Each row was made from one small tree. Brackets hold a mark, then the marks that hang from it, in alphabetical order. Every link used is in the known rows. Write each row's tree.
In the rows, zero is written as 128.
Known rows
(gazaz (togot (likoref nebizi silev))): [152 121 182 144 169 131 138 102 135 119 185 118 145 133 110  99 124 139
 146 176 114 130 122  94 137 133 136 107 159 113 102 198  69 119 155 137
 154 147 108]
(nebizi (likoref batuv sozun)): [105 116 164 103 137 166  94  77 127 139 178 154 162 107 148 165 102 109
 191 174  91 148 130 131 208 103 138 162 173 168 105 163  91 123  91  93
 100 145  60]
(gazaz (togot (likoref silev))): [137 118 154 153 172 137 125 104 142 126 212 116 140 127 123 108 116 130
 158 165 103 119 108 105 142 152 126 116 178 129 113 204  93 101 152 112
 151 133 108]
(nebizi (likoref lagelid sozun (togot gazaz))): [105 149 182 111  92 149 105 116 125 185  98 137 166 135 140 153 102 145
 170 146  95 153 127  87 178  81 134 138 123 133 135 157  78 148 123 110
  85 126  59]
(sozun lafuf): [ 98 137 156 111 127 151  83 135 146 154 176 127 190 121 137 143 153 152
 141 130 155 129 100 134 109 132  84  81 154 132  86 156  76 123 124  69
 111 170 111]
(tazur (lafuf (sozun (likoref batuv silev)))): [141 150 130 113 171 116 117  61 126 118 183 118 149 130 150 174 140 123
 160 135 101 110 163 130 119 158 177 112 167 161 121 151 157 113 120 105
 132 134 121]
(silev (likoref lagelid (togot gazaz))): [116 133 144  62 142  92  94 141 133 183 107  91 154 163  92 155 144 158
 120 145 124 115  99  84 123 106 102 143 116  86 144 150  82 162 134  86
 131 136 110]
(gazaz (togot (likoref batuv sozun))): [128 123 136 144 170 164 109  77 116 140 218 128 163 133 131 106 126 129
 168 189  90 117 140 107 151 148 136 125 180 146 104 195  91 112 101  77
 153 121  79]
(batuv (likoref nebizi silev (togot gazaz))): [128 132 179  83 133 110 133 147 125 137 122 124 160 181  68 121 163 136
  97 184 110 106 105  91 162 106 156 116 124 100 144 133 113 139 146 168
 116 150 104]
(nebizi (likoref batuv sozun (togot gazaz))): [112 137 159  74 120 178  90 104 120 153 162 139 165 136 134 166 110 142
 163 171  66 133 134 116 203  99 136 152 125 150 132 139  92 145  99  96
  84 114  57]
(gazaz (togot (likoref batuv lagelid silev))): [156 102 127 167 163 105 140  92 148 135 192  97 125 118 140 111 124 132
 178 136  52 140 108  92 151 168 177 131 148 133 134 174 104 108 154  94
 154 134  96]
(leba (likoref lagelid) medu): [133 104 142 114 157 112  96 133 140 167 139 143 185 102 124 127 144 116
 119 164 159 174 102 138 166  99 101 126 133 136 181 149  33  82 136  71
 129 179  69]
(togot gazaz (likoref batuv lagelid silev)): [157 129 128 183 136 101 136  98 167 118 142 111 138 143 109 145 115 138
 132 127  56 152 101 117 169 156 191 159 101 136 153 150 103  80 170  87
 122 109 112]
(nobira lagelid): [ 94 118 159 118 150 165  93 153 153 158 156 112 188 106 128 145 149 139
 163 181 154 143 104 122 110 166  95 119 185 144 128 163  96 148 120  89
 117 165 136]
(togot gazaz): [116 139 142 113 135 149  92 128 145 137 153 115 179 143  91 150 134 130
 125 176 156 121 120 154 122 119  85 110 148 121 126 185  51 129 135  91
  98 124 107]
(lafuf (sozun likoref)): [128 154 188  88 131 129  98  88 138 136 161 136 176 150 102 151 140 114
 137 167 154 117 146 120 118 119 111 108 169 147 112 172 104 127 103 103
 156 132 127]
(sobot (lagelid nobira)): [ 79 112 158  71 119 137 123 112 158 126 167 170 192 131 102 114 117 125
 126 205 175 121  67 123 129 121 111  80 171 140 116 152  77  57 129 105
  88 168 124]
(batuv (likoref lagelid silev (togot gazaz))): [117 124 138 113 112  86 135 157 135 165 111 110 137 170  94 122 158 134
 123 136  84 115  88  83 156 128 177 120 124 112 170 130 136 126 157 139
 116 135 102]
(tazur (lafuf (sozun (likoref lagelid silev)))): [138 159 145 139 147  93 127  75 128 148 138 115 149 127 154 158 137 126
 168 111 115 130 161 108  94 145 174 102 163 146 122 162 151 113 139 117
 137 146 126]
(leba (likoref nebizi)): [133 122 187  75 155 130 115 133 144 129 148 149 194 109 104 141 118 123
 107 214 151 120 130 140 163  77  99 111 148 104 127 167  36 116 123 126
 145 190  56]
(leba (likoref batuv nebizi)): [145 109 168  65 167 122 115 120 146 122 165 140 186 106 109 154 124 122
 118 212 114 120 134 144 179  90 129 120 135 113 139 138  45 119 110 111
 149 187  51]
(batuv (likoref lagelid silev sozun)): [106 114 141 144 125 100 139 108 118 172 128 141 140 148 118 104 144  93
 170 163 115 145 121  85 170 121 200 137 183 147 136 166 170 106 125 129
 119 162  90]
(sozun lafuf (likoref batuv togot)): [105 146 157  61 129 147  97 131 136 139 197 109 187 144 126 151 191 163
 147 122 106 129 126 119 121 153 154  89 118 125 122  90 108 123 107  45
 117 128 114]
(togot gazaz likoref): [119 156 161 160 137 151 106 120 158 125 159 141 183 163  81 139 114 139
  89 168 141 108 104 141 144 134  90 133 134 123 118 192  46  84 144  89
 126 101 108]
(lagelid nobira): [105 119 166  83 113 151 127 139 156 147 165 154 182 143  98 118 112 124
 139 187 151 120 103 141 145 118  98 118 163 119 103 144  70  94 125  94
 122 142 113]
(gazaz (togot (likoref silev sozun))): [139 124 155 162 161 158 123  88 127 134 211 126 143 133 131  94 108 124
 175 179 104 133 137  95 150 139 148 121 191 145 104 214 118 107 136 108
 141 128  98]
(gazaz togot): [114 111 137  98 160 147 103 118 125 149 206  96 158 123 121 115 140 126
 169 182 143 114 126 119 105 131  83  82 192 121 110 199  54 148 124  96
 135 147  96]
(leba likoref medu): [131 103 149  94 174 140  85 132 141 144 183 155 193 108 117 134 143 115
 103 196 176 147 103 156 182  96  74 126 153 143 163 157  28  78 126  76
 122 174  74]
(likoref (lagelid nobira) nebizi (togot gazaz)): [140 137 198  67  76 105 147 156 140 174  64 121 188 176  77 111 136 160
 113 167 118 144 118  77 119  96 132  94  70  64 141  98  52 151 149 119
 113 142 100]
(leba likoref): [117 119 150  89 155 134 101 146 152 141 179 146 183 104 114 150 109 124
 120 200 144 107 118 155 168  95  92 115 169 123 141 178  56  94 122 104
 145 173  63]
(likoref togot): [ 80 124 166  54 129 146  84 155 117 153 154 133 173 149 101 136 138 139
 135 165 135 118 107 100 153 133  98 107 142 119 113 145 102 151  99 105
 130 173  82]
(leba medu): [101 106 152 103 165 150  72 120 124 142 165 143 185 138 107 123 162 105
 126 169 190 167 100 131 151 129  71 120 158 154 132 163  54 110 114  71
 103 167 109]
(togot (likoref batuv nebizi silev sozun)): [142 124 189 144 152 141 126  71 126 109 158 163 159 144 111 121 112 120
 147 188  83 155 137  97 202 136 204 160 141 150 100 152 133 101 112 111
 138 162  87]
(nebizi (likoref batuv lagelid togot)): [101 112 165  81 117 120 108 127 134 165 127 123 152 109 148 170 118 136
 174 119  58 148  95  91 202 121 146 150 112 136 135 106  85 136 112 104
 117 165  55]
(lafuf (sozun (likoref batuv lagelid nebizi))): [160 138 191  89 129  91 119  65 129 142 116 118 171 144 108 151 158 114
 147 156 112 146 157  91 117 119 169 116 126 132 122 134  94 153 104 103
 162 152 115]

Write each row's tree
[107 142 184  72 134 120 117 152 116 151 118 128 191 190  60 126 176 134
  84 195 139  87 105  99 145  99 116 103 122  89 134 139  65 144 123 149
 125 147  90]  (batuv (likoref nebizi (togot gazaz)))
[122 169 167 104  89 122 112 147 152 169 127  90 191 154 121 144 188 173
 134 102 126 146 128 102  81 130 138  76  97 101 138 111  73 128 150  50
 100 103 130]  (sozun lafuf (likoref lagelid (togot gazaz)))
[160 106 163 134 180 126 139  84 135 106 203 109 140 130 117 109 136 136
 150 173  77 130 118  98 153 145 161 122 147 122 113 174  83 116 145 114
 154 146 100]  (gazaz (togot (likoref batuv nebizi silev)))
[123 149 192  88  88 128 110 124 103 183  59 124 184 166 100 118 143 146
 144 176 124 164 160  67 131  88 155 103  99  95 133 141  88 189 111 116
 100 160  71]  (likoref lagelid nebizi sozun (togot gazaz))
[126 111 149  96 158 124 129  97 154  95 203 109 143 123 104 149 151  98
 167 158 103 154 137 138 162 149 198 138 165 152 143 130 127  98 125  78
 113 125 126]  (sozun (likoref batuv silev))
[109 123 131 109 133 162  86  93 125 154 188 133 183 125 151 140 156 143
 176 155 110 144 137 130 142 135 148 104 159 161  91 143 125 134  93  48
  99 158  85]  (likoref batuv (sozun lafuf))
[130 106 154  81 125  90 128 164 147 160 129 133 143 109 130 131 110 147
 141 149  74 144 107 100 193 105 168 120 123 117 172 131 124 115 148 124
 146 184  59]  (leba (likoref lagelid silev togot))
[ 91 141 140 148 114 116 116 114 123 194 129 139 187 152 135 113 171 129
 154 145 134 127 111  93 125 118 148 100 171 135 107 158 123 108 113  92
 119 165  90]  (batuv (likoref lagelid (sozun lafuf)))
[101 143 176 150  92 145 100  95 143 187 123 145 180  97 178 156 113 141
 196 115 116 173 113  99 150  93 122 124 151 151  92 165  79 120 127  83
  86 159  75]  (nebizi (likoref lagelid (sozun lafuf)))
[135 162 158  96 170 120 116  62 111 127 153 123 184 139 138 171 158 126
 142 155 132 106 177 120  99 136 151  97 156 134 104 144 100 135 102 112
 144 152 108]  (tazur (lafuf (sozun (likoref batuv nebizi))))
[123 150 153 183 117 117 120 120 159 146 117 127 181 154  92 136 116 143
 108 136 128 132 102 117 136 138 117 134 116 117 132 182  46  89 157  86
 129 116 108]  (togot gazaz (likoref lagelid))
[127 110 131  75 140 106 127  85 131 184 145 130 152 147 116 131 124 122
 166 180 104 139 125 101 155 110 162 178 156 121 119 129 117 121 102  57
 129 137 103]  (silev (likoref batuv (lagelid nobira) sozun))
[ 98 129 158  45 142 142 103 125 127 126 188 117 169 151  93 147 165 125
 146 167 109 130 141 115 158 152 161 121 139 129 139 109 105 127  92  69
 129 124 101]  (sozun (likoref batuv togot))
[132 148 187  87 138 134 117  97 149 122 177 106 198 132 116 154 191 145
 145 148 137 148 137 128 104 127 151  90 128 119 100 112  59 123 117  61
 112 144 122]  (sozun lafuf (likoref batuv nebizi))
[128 147 216 160  98 128 153  96 135 156  93 184 193 162  99  90 106 129
 134 180 136 156 128  75 157 111 157 136 133 109  93 144  76  80 123 108
 144 153  92]  (togot (likoref (lagelid nobira) nebizi sozun))
[ 88 150 197  89 101 178  82 119 121 172 153 158 184 124 164 155 118 162
 167 136 109 137 117  98 176  94 107 114 145 143  86 144  99 137 107  96
  92 157  67]  (nebizi (likoref (sozun lafuf) togot))
[140 119 143 133 138 134  90 109 136 190 145 153 202 100 163 114 157 143
 139 152 152 190 125 125 149  93 114 105 134 151 160 144  63  85 134  45
 103 180  69]  (leba (likoref lagelid (sozun lafuf)) medu)
[ 79 123 148  90 121  94 122 155 121 185 116 128 167 167  92 119 165 127
 129 152 120 109  88  72 156 130 139 115 146 114 140 135 113 130 107 130
 145 170  77]  (batuv (likoref lagelid togot))
[126 125 149 163 151 120 125 107 136 157 173 108 156 127 126 106 125 138
 155 149 117 125 110  92 118 146 113 108 163 112 116 201  53 111 138  94
 163 139  93]  (gazaz (togot (likoref lagelid)))
[ 81 137 197  78 115 177  86 117 113 163 150 164 168 128 141 153  97 132
 173 171 111 136 125  99 201  94 115 140 159 149 103 158 100 142  92 119
 102 155  56]  (nebizi (likoref sozun togot))
[119 145 175 178 128 155 107  95 143 133 178 164 169 140 140 117 117 150
 149 142 114 149 112 106 158 139 156 129 157 159  85 174 146  78 139  85
 119 148 112]  (togot (likoref silev (sozun lafuf)))
[151 155 214  99 118  90 115  79 132 151  95 126 177 145 102 145 153 116
 144 154 151 142 154  88 104 104 144 105 139 125 116 159  87 152 110 119
 161 158 120]  (lafuf (sozun (likoref lagelid nebizi)))
[129 144 169  79 123 136 122 138 147 114 166 105 156 164  86 142 152 133
 137 158 122 140 138 120 143 129 164 115 131 121 159 137 118 123 150  99
 100  94 129]  (sozun (likoref silev (togot gazaz)))
[148 115 178 161 142  86 144  93 149 113 119 134 144 133 109 126 125 128
 142 136  70 169 105  85 183 151 206 157 105 125 118 131 109  97 142 115
 150 176  97]  (togot (likoref batuv lagelid nebizi silev))
[138 146 155 174 141 136 118 114 164 107 167 138 155 156  94 138 109 141
 104 156 111 121  99 137 161 138 136 142 130 133 128 186  87  74 169 104
 120 107 123]  (togot gazaz (likoref silev))
[123 143 223  59  83 107 159 141 139 153  95 128 189 164  79 110 151 133
 137 166 139 152 142  76 126 112 163 103 111  79 133  89  69 124 126 108
 131 137 116]  (sozun (likoref (lagelid nobira) nebizi togot))
[108 164 154  86  96 178  74 134 118 173 148 131 196 163 128 133 152 178
 136 153 126 125 138 104 115 108 110  77 120 126 110 144 109 159 116  72
  79 127  92]  (likoref (sozun lafuf) (togot gazaz))
[149 111 148 106 115  95 169 102 167 124 162 114 142 133 108 120 138 106
 179 136  82 169 130 119 153 151 227 139 142 128 155  95 126  74 149  75
 117 108 134]  (sozun (likoref batuv (lagelid nobira) silev))
[131 117 149 177 129 114 132  76 138 134 148 146 140 135 133 119 108 118
 175 140  58 172 125  90 199 159 225 172 142 163 126 152 158  82 125  87
 134 146  87]  (togot (likoref batuv lagelid silev sozun))
[121 117 143  71 120 152  90 112 119 152 182 132 151 136 154 132 151 161
 180 138  51 156 126  93 174 145 204 112 125 157 113  98 200 150 103  73
  94 166  86]  (likoref batuv silev (sozun lafuf) togot)
[ 99 127 200  89 117 163 103 116 120 146 154 158 139 124 146 148  89 129
 186 157  87 155 122  91 218  96 159 153 157 159 115 152 145 134 120 133
  91 155  69]  (nebizi (likoref silev sozun togot))
[118 161 133  70 159 126 100  88 106 142 170 121 174 152 146 171 156 143
 145 141 104  90 165 115 113 156 148  98 147 143 122 131 143 136  91  99
 147 141 101]  (tazur (lafuf (sozun (likoref batuv togot))))
[144  91 134 119  95 115 155  88 144 157 139 141 133 132 137 106 107 114
 202 155  61 183 131 104 185 132 235 151 147 153 136 107 174 106 127  82
 103 149  97]  (likoref batuv (lagelid nobira) silev sozun)
[115 128 177  85 113  96 137 138 142 140 132 106 142 141 106 130 150 125
 171 125 107 169 131  78 148 143 200 119 135 124 154 122 139 126 141 100
 123 137 116]  (sozun (likoref lagelid silev togot))
[107 112 192 103 107 108 120 138 145 161 113 127 130 107 147 156  94 136
 177 108  70 165  86  77 201 113 159 146 122 137 133 129 114 128 150 137
 106 171  75]  (nebizi (likoref lagelid silev togot))
[125 119 170  48 184 125  95  72 109 147 155 126 167 148  99 151 142 117
 144 209 134 132 145  99 157  92 139 165 170 121  99 155  98 161  81  88
 133 167  94]  (silev (likoref batuv nebizi sozun))
[111 173 146 111 160 134 104  80 118 144 165 131 177 140 139 169 139 126
 147 150 152  93 163 130  86 139 119  92 179 143 103 175 113 118 111 106
 141 138 119]  (tazur (lafuf (sozun likoref)))
[106 157 172  70 123 152 106 141 136 133 162 111 181 167  80 143 157 140
 118 168 146 122 144 125 123 124 120 105 133 111 148 140  68 127 122  81
 109  95 118]  (sozun (likoref (togot gazaz)))
[122 168 143 128 143 102 118  78 120 161 127 117 173 134 150 165 142 125
 157 125 142 114 162 111  82 142 136  90 168 137 116 171 115 122 118 106
 146 145 116]  (tazur (lafuf (sozun (likoref lagelid))))
[127 145 131 153 150 147 107 102 155 113 177 133 178 159  91 149 125 141
  99 166 100 111 105 149 163 147 125 146 120 135 131 165  58  82 132  77
 134  99 104]  (togot gazaz (likoref batuv))
[ 92 133 213  49 117 156  94 123  92 161 114 156 191 165  96 114 139 137
 146 204 144 144 154  72 158  98 135 105 139 114 100 146 108 183  75 126
 120 188  67]  (likoref nebizi sozun togot)
[131 115 132  76 123 156  99 111 117 137 163 121 139 156 116 135 133 139
 159 172  53 149 146 109 190 131 201 135 122 152 153 126 174 156 117  93
  85 125  84]  (likoref batuv silev sozun (togot gazaz))
[135 129 203 169 129  91 141 112 151 124  99 140 153 135 103 120 113 131
 135 137 114 168 100  78 162 134 176 143 122 118 109 158  92  99 156 133
 150 180 105]  (togot (likoref lagelid nebizi silev))
[131 118 127  68  85 113 134 144 146 167 119 111 165 168 103 128 138 156
 135 145  64 131 106 109 149 135 161 120  75  96 163  78  91 130 133  75
 112 113  95]  (likoref batuv (lagelid nobira) (togot gazaz))
[139 127 165  15 173 111  93 121 121 144 138  97 165 171  76 166 160 154
  96 187 110 104 116 100 146 101 112 152 104  84 129 122  73 178 111 102
 130 141 103]  (silev (likoref batuv nebizi (togot gazaz)))
[107 165 187 103  98 187  79 124 131 172 145 142 190 131 157 159 119 170
 151 142 104 134 122 115 157  86  98 110 124 135 105 150  78 138 127  92
  69 120  76]  (nebizi (likoref (sozun lafuf) (togot gazaz)))
